Known rows, with every step that occurs
toda -> valuge -> demir: [ 0.06  1.81  0.17 -0.97  4.01 -2.54  0.85  2.68  0.76 -0.89  0.25  0.33
  1.74  2.63  0.96  1.86  3.11  2.91  0.46 -1.98 -3.33 -0.54]
toda -> toriral: [ 2.00 -0.21 -0.77 -1.88  0.19 -0.38  0.51 -2.43 -0.81 -0.52 -2.65 -0.93
 -0.03 -2.19 -1.30 -0.18 -0.09  2.09  1.13 -1.29 -3.72  3.54]
toda -> toriral -> davu -> dedumop -> tono: [ 7.43  1.77  3.24 -1.60  2.01 -1.64 -1.29 -1.79 -1.84  2.03 -1.66 -0.37
 -0.30 -6.31 -1.42  0.34  0.90 -2.03  0.49  1.17 -3.65  3.31]
valuge -> demir -> toriral -> davu -> dedumop: [ 2.85  2.01  1.32 -1.07  5.48 -2.58 -1.90  4.24  0.61  2.58 -0.11 -0.96
  0.95  1.51  1.45  2.00  4.92  1.64 -0.49  0.91 -1.56 -0.58]
valuge -> davu -> dedumop -> tono: [ 4.95  1.28  2.86 -1.03  3.74 -0.45 -0.11  1.55 -1.16  0.53  0.93 -0.09
 -1.55 -4.78  1.35  3.62 -0.07 -2.68 -0.34  1.08 -1.66 -4.76]
toriral -> valuge -> demir -> davu: [ 1.87  1.45  2.92 -0.55  4.27  0.02 -0.13  5.93  1.58  4.28  0.19 -1.63
  1.42  1.38 -0.07  2.07  0.27  2.03  2.80  1.87 -3.87 -0.89]
zulut -> toda -> dedumop: [-0.51 -0.30  1.48 -0.25  2.32 -0.11 -2.51  2.34  0.35  0.81  1.03  1.21
 -0.99 -0.92  0.22 -0.22 -3.08 -0.06  3.77 -0.26 -0.41 -0.56]
demir -> davu -> toda: [ 0.70  1.18  2.12  0.60  3.78 -1.55 -1.26  0.55  1.36  3.37  1.97 -1.77
 -1.37  1.09  1.31  0.03 -0.26 -0.40  0.38  3.30 -0.50 -2.50]
davu -> toda -> valuge: [ 0.40  1.81  0.73 -1.09  1.63 -3.17 -0.46  0.00  1.01 -0.10  0.90  0.06
 -0.23  2.93  1.21  0.91  0.55  1.86  0.33  1.08 -1.47 -1.21]
zulut -> toda -> valuge -> demir -> toriral -> davu: [-0.25  1.72  1.07 -0.88  5.26 -2.31 -2.53  3.67  0.86  0.41 -1.27  1.37
  1.56  1.19  2.30  1.98  4.44  4.17 -3.13  0.65 -3.60  1.59]
toriral -> valuge -> davu -> toda -> dedumop: [ 5.44  1.15  3.10 -3.34  2.65 -1.61 -2.43  6.87  0.56  1.55  0.11  0.34
 -0.43  0.98  0.10  1.98 -4.88  2.78  3.36  2.88 -4.24 -2.94]
demir -> toriral: [-0.79 -0.25 -1.38 -0.90  1.32 -0.91 -1.12 -0.40  0.81 -1.34  0.05 -2.44
 -0.61  1.35  1.12  1.27  3.04  1.64 -0.46  0.11  0.13  1.03]
toda -> toriral -> valuge -> demir -> davu: [ 3.62  1.18  2.23 -2.41  4.81 -0.53  0.24  3.58  0.82  3.56 -2.27 -2.63
  1.21 -0.84 -1.37  1.69  0.15  4.04  3.97  0.63 -7.50  3.07]
demir -> davu: [ 0.73  0.37  2.16 -0.09  2.18  0.45 -0.05  1.43  0.89  1.80  1.28 -0.95
 -0.39 -1.05  0.03  0.89  0.07 -1.02  1.38  1.72 -0.76  0.22]
valuge -> demir: [-0.29  0.71 -0.40  0.49  3.75 -1.28  0.21  1.61  0.11  0.40 -0.06 -0.52
  1.08  1.75  1.11 -0.11  2.66  1.96 -0.80 -1.15 -1.65 -1.83]
zulut -> demir -> davu: [-0.57 -0.04  2.41  0.73  1.46 -0.34  1.51  2.35  1.24  1.60  0.79 -1.81
  0.30 -1.09  1.48  1.54  0.51 -1.36  1.54  1.48 -1.86 -1.79]
valuge -> davu: [ 2.38 -0.01  0.61 -1.35  1.25  0.59  0.29  2.97 -0.72 -0.76 -1.15  1.38
  0.01 -2.02  0.82  1.79 -0.88  1.05 -2.36  0.49 -2.29 -1.84]
davu -> dedumop -> tono: [ 2.56  1.24  2.16  0.28  2.65 -1.01 -0.34 -1.29 -0.36  1.32  2.18 -1.38
 -1.56 -2.34  0.59  1.64  0.91 -3.61  2.20  0.78  0.66 -2.47]
zulut -> toda -> toriral -> valuge -> davu: [ 3.63 -0.39  1.85 -3.61  0.47  2.32 -0.41  3.06 -1.09  1.68 -5.08  1.28
 -0.23 -5.24 -0.83  3.02 -5.15  4.68  0.28  0.99 -7.13  1.46]
valuge -> demir -> toriral -> davu -> dedumop -> tono: [ 4.00  2.53  2.14  0.23  6.83 -3.47 -2.65  1.89 -0.08  2.19  0.97 -2.16
 -0.04 -0.42  2.31  1.63  6.78 -0.70 -1.78  1.69 -1.50 -1.32]
valuge -> davu -> dedumop: [ 3.56  0.71  2.11 -2.21  2.52  0.46  0.84  4.15 -0.39  1.25 -0.07  0.97
 -0.63 -2.83  0.38  3.72 -1.17 -0.28  1.00  0.49 -1.41 -3.71]
toriral -> valuge -> davu -> toda: [ 3.92  0.97  2.07 -1.99  1.03 -0.11 -0.87  4.55  0.30  2.17 -1.24  0.42
 -0.27  0.46  0.94  2.16 -3.46  3.10 -1.15  3.56 -3.51 -3.67]

Rows
[ 3.08  1.06  1.22 -3.08  1.63 -0.63  0.97  3.81 -0.13 -2.18 -0.85  2.14
  0.88 -1.49  0.71  3.59 -0.35  2.00 -1.00 -0.26 -3.70 -0.69] : toda -> valuge -> davu
[ 5.87  2.22  3.51  0.50  3.50 -4.26 -4.70  0.44 -0.66  1.63  1.97  0.29
 -1.03 -0.37  0.90 -2.48  0.10 -2.24 -0.58  3.49 -0.81 -0.61] : toriral -> davu -> toda -> dedumop -> tono
[ 1.19  0.63  1.71 -0.72  3.22 -2.67  0.75 -1.25  0.96  2.45 -1.10 -3.42
 -0.75 -1.01  1.30  0.64  0.09  1.64  1.36  1.84 -5.21 -0.73] : zulut -> demir -> davu -> toda -> toriral
[ 3.12  1.61  0.23 -1.93  3.58 -2.79 -0.70  0.98  0.33  2.96 -2.74 -2.18
  0.43  2.58 -0.03  0.15 -0.09  6.04  1.21  0.55 -6.68  0.13] : davu -> toda -> toriral -> valuge -> demir
[ 3.11  2.14  0.84 -1.15  7.27 -5.43 -5.01  4.06  1.05  1.92  0.97 -1.22
  0.44  4.64  2.21 -1.26  4.00  3.65 -0.41  1.82 -2.35 -1.05] : valuge -> demir -> toriral -> davu -> toda -> dedumop
[ 2.19  2.27  0.48 -1.79  4.38 -3.51 -1.69  3.84  0.96 -0.79 -0.83  0.20
  2.40  2.63  1.53  1.72  6.11  4.12 -2.45  0.23 -3.83  2.54] : toda -> valuge -> demir -> toriral -> davu
[ 0.65 -0.03  0.07 -2.13 -0.21  0.02 -1.41  2.33  1.37  0.45 -0.68 -2.45
 -0.07  1.84 -0.20  2.48  0.63  2.64  2.03  1.65 -1.58  2.18] : demir -> toriral -> valuge
[ 2.18  1.72  0.86 -0.90  7.95 -3.31 -0.69 -0.59  0.58  2.93 -0.77 -2.91
 -0.34  0.85  1.20 -0.43  2.42  3.47  0.09  0.92 -5.64 -0.98] : valuge -> demir -> davu -> toda -> toriral
[ 1.22 -0.46  1.18 -1.99 -0.63  1.73 -0.74  0.28 -0.30  2.15 -3.87 -0.18
 -0.39 -2.75 -1.81  1.10 -4.37  3.35  3.09  0.62 -5.13  3.57] : zulut -> toda -> toriral -> valuge
[ 5.12  0.92  3.42 -3.52  1.01  1.27  0.53  7.19  0.22  2.91 -1.00  0.77
  0.18 -2.25 -0.74  4.97 -3.78  0.79  3.59  1.84 -3.18 -2.64] : toriral -> valuge -> davu -> dedumop
[ 5.60  1.97  3.86  0.40  1.74 -1.18 -1.67  0.78 -0.98  2.69  1.04  0.47
 -0.14 -3.80 -0.01  0.39  0.85 -4.23 -0.37  2.64  0.00 -0.03] : toriral -> davu -> dedumop -> tono
[ 2.19  1.46  4.20  1.07  5.70 -4.48 -2.15  1.30  1.45  1.97  3.78 -3.62
 -1.60 -0.10  2.87  0.24  0.57 -3.08  3.91  3.03 -2.42 -4.45] : zulut -> demir -> davu -> toda -> dedumop -> tono
[ 2.87  0.04  0.81 -3.53  0.93  0.66 -1.00  5.34  0.70 -0.40 -2.22 -1.12
  0.07 -0.40  0.62  4.40 -0.29  3.90 -0.23  2.27 -3.75  0.23] : demir -> toriral -> valuge -> davu
[ 5.49  1.27  2.94 -3.35  3.39 -0.52 -1.44  4.19  0.38  1.03  0.03 -2.72
 -1.40 -2.63  1.16  5.97  0.68  0.20  2.07  2.88 -2.99 -2.33] : demir -> toriral -> valuge -> davu -> dedumop -> tono
[ 0.59  0.49  1.76 -2.09  1.96  0.72  0.04  3.55 -0.18 -1.14 -1.29  3.27
 -0.04 -2.89  1.46  3.85 -2.10  2.34 -1.58  0.28 -3.64 -1.88] : zulut -> toda -> valuge -> davu
[ 5.88  0.07  1.24 -4.62 -0.07  1.01  0.59  3.28 -1.02  0.48 -4.69  0.16
  0.68 -4.05 -1.76  2.79 -3.36  4.43  1.01  0.81 -7.36  2.49] : toda -> toriral -> valuge -> davu
[ 2.42  0.83  0.80 -0.79  2.79 -1.19 -0.87  1.52 -0.35  0.82 -0.47  0.38
 -1.06  0.14  2.18  1.02 -1.15  1.91 -3.58  2.20 -1.95 -4.78] : valuge -> davu -> toda
[ 3.88  0.19  1.96 -2.60 -0.73  1.60  0.03  5.72 -0.16  0.92 -2.03  1.05
  0.81 -1.52 -0.40  3.06 -3.12  2.17  0.09  1.75 -3.81 -0.68] : toriral -> valuge -> davu
[ 4.08  1.74  2.60 -3.95  2.92 -0.91  1.34  5.50  0.20 -0.32  0.38  1.65
  0.11 -2.15  0.28  5.57 -0.78  0.65  2.59 -0.17 -3.23 -2.34] : toda -> valuge -> davu -> dedumop
[ 1.94  0.49  0.27 -0.88  0.38 -1.00 -2.33  1.29  0.25  0.09 -1.41 -0.16
  0.46  0.00  0.55  0.09  3.06  1.18 -2.99  2.40 -0.50  3.05] : demir -> toriral -> davu
[-1.17  0.61 -1.78 -0.36  5.01 -2.19 -0.86  1.11  0.91 -0.48 -0.10 -2.67
  0.31  3.32  2.30  1.31  5.50  3.55 -1.41 -0.97 -1.52 -0.81] : valuge -> demir -> toriral
[ 2.72  1.47  1.77  0.55  0.53 -1.92 -2.32  0.64 -0.25  2.77 -0.51  1.31
  0.27  0.84  0.74 -2.07 -0.21  0.18 -3.50  3.58 -0.43 -0.45] : toriral -> davu -> toda
[ 2.93  2.44  3.70  1.00  8.54 -1.94 -0.43  2.06  0.70  3.75  3.22 -2.87
 -0.78 -1.64  1.83  2.44  3.49 -2.87  2.40  1.18 -1.84 -4.54] : valuge -> demir -> davu -> dedumop -> tono
[ 5.44  2.35  3.39 -2.77  4.10 -1.72  0.55  2.89 -0.40 -1.13  1.22  0.61
 -0.68 -3.89  1.07  5.61  0.80 -1.66  1.26  0.56 -3.35 -3.17] : toda -> valuge -> davu -> dedumop -> tono
[ 1.97  1.25  4.53  0.98  3.82 -1.49  1.08  1.52  1.04  2.87  2.91 -3.49
 -1.26 -3.48  1.96  3.33  1.58 -4.98  4.00  2.06 -1.58 -4.00] : zulut -> demir -> davu -> dedumop -> tono
[ 3.43  0.83  0.72 -2.55  0.04 -1.47 -0.92 -0.67  0.15  2.28 -2.61 -1.95
 -0.52  0.70 -1.31  0.35 -2.64  3.96  2.46  1.72 -4.91  1.98] : davu -> toda -> toriral -> valuge
[ 1.93  1.36  3.10 -2.82  3.47  0.29  0.46  5.15  0.18  1.17 -0.07  2.95
 -0.53 -3.58  1.16  5.59 -2.70  0.83  1.94  0.28 -2.90 -3.73] : zulut -> toda -> valuge -> davu -> dedumop
[ 3.97  1.26  2.77 -2.66  2.65 -0.94 -1.08  0.90  1.06  4.32 -1.52 -2.77
 -0.81 -0.47 -1.23  0.95 -2.58  2.89  3.70  3.57 -5.64  2.00] : demir -> davu -> toda -> toriral -> valuge
[ 4.27  0.68  0.07 -2.70  3.07 -1.82 -0.38 -0.92 -1.11  0.23 -3.23 -0.26
 -1.00 -2.40  0.82  0.86 -1.23  3.96 -2.67  0.72 -5.44 -1.34] : valuge -> davu -> toda -> toriral
[ 1.75  1.21 -0.09 -0.21  4.01 -2.19 -2.23  2.76  0.16  0.84 -1.13 -0.50
  1.69  1.82  1.58  0.10  5.49  3.04 -4.24  0.69 -1.92  1.03] : valuge -> demir -> toriral -> davu
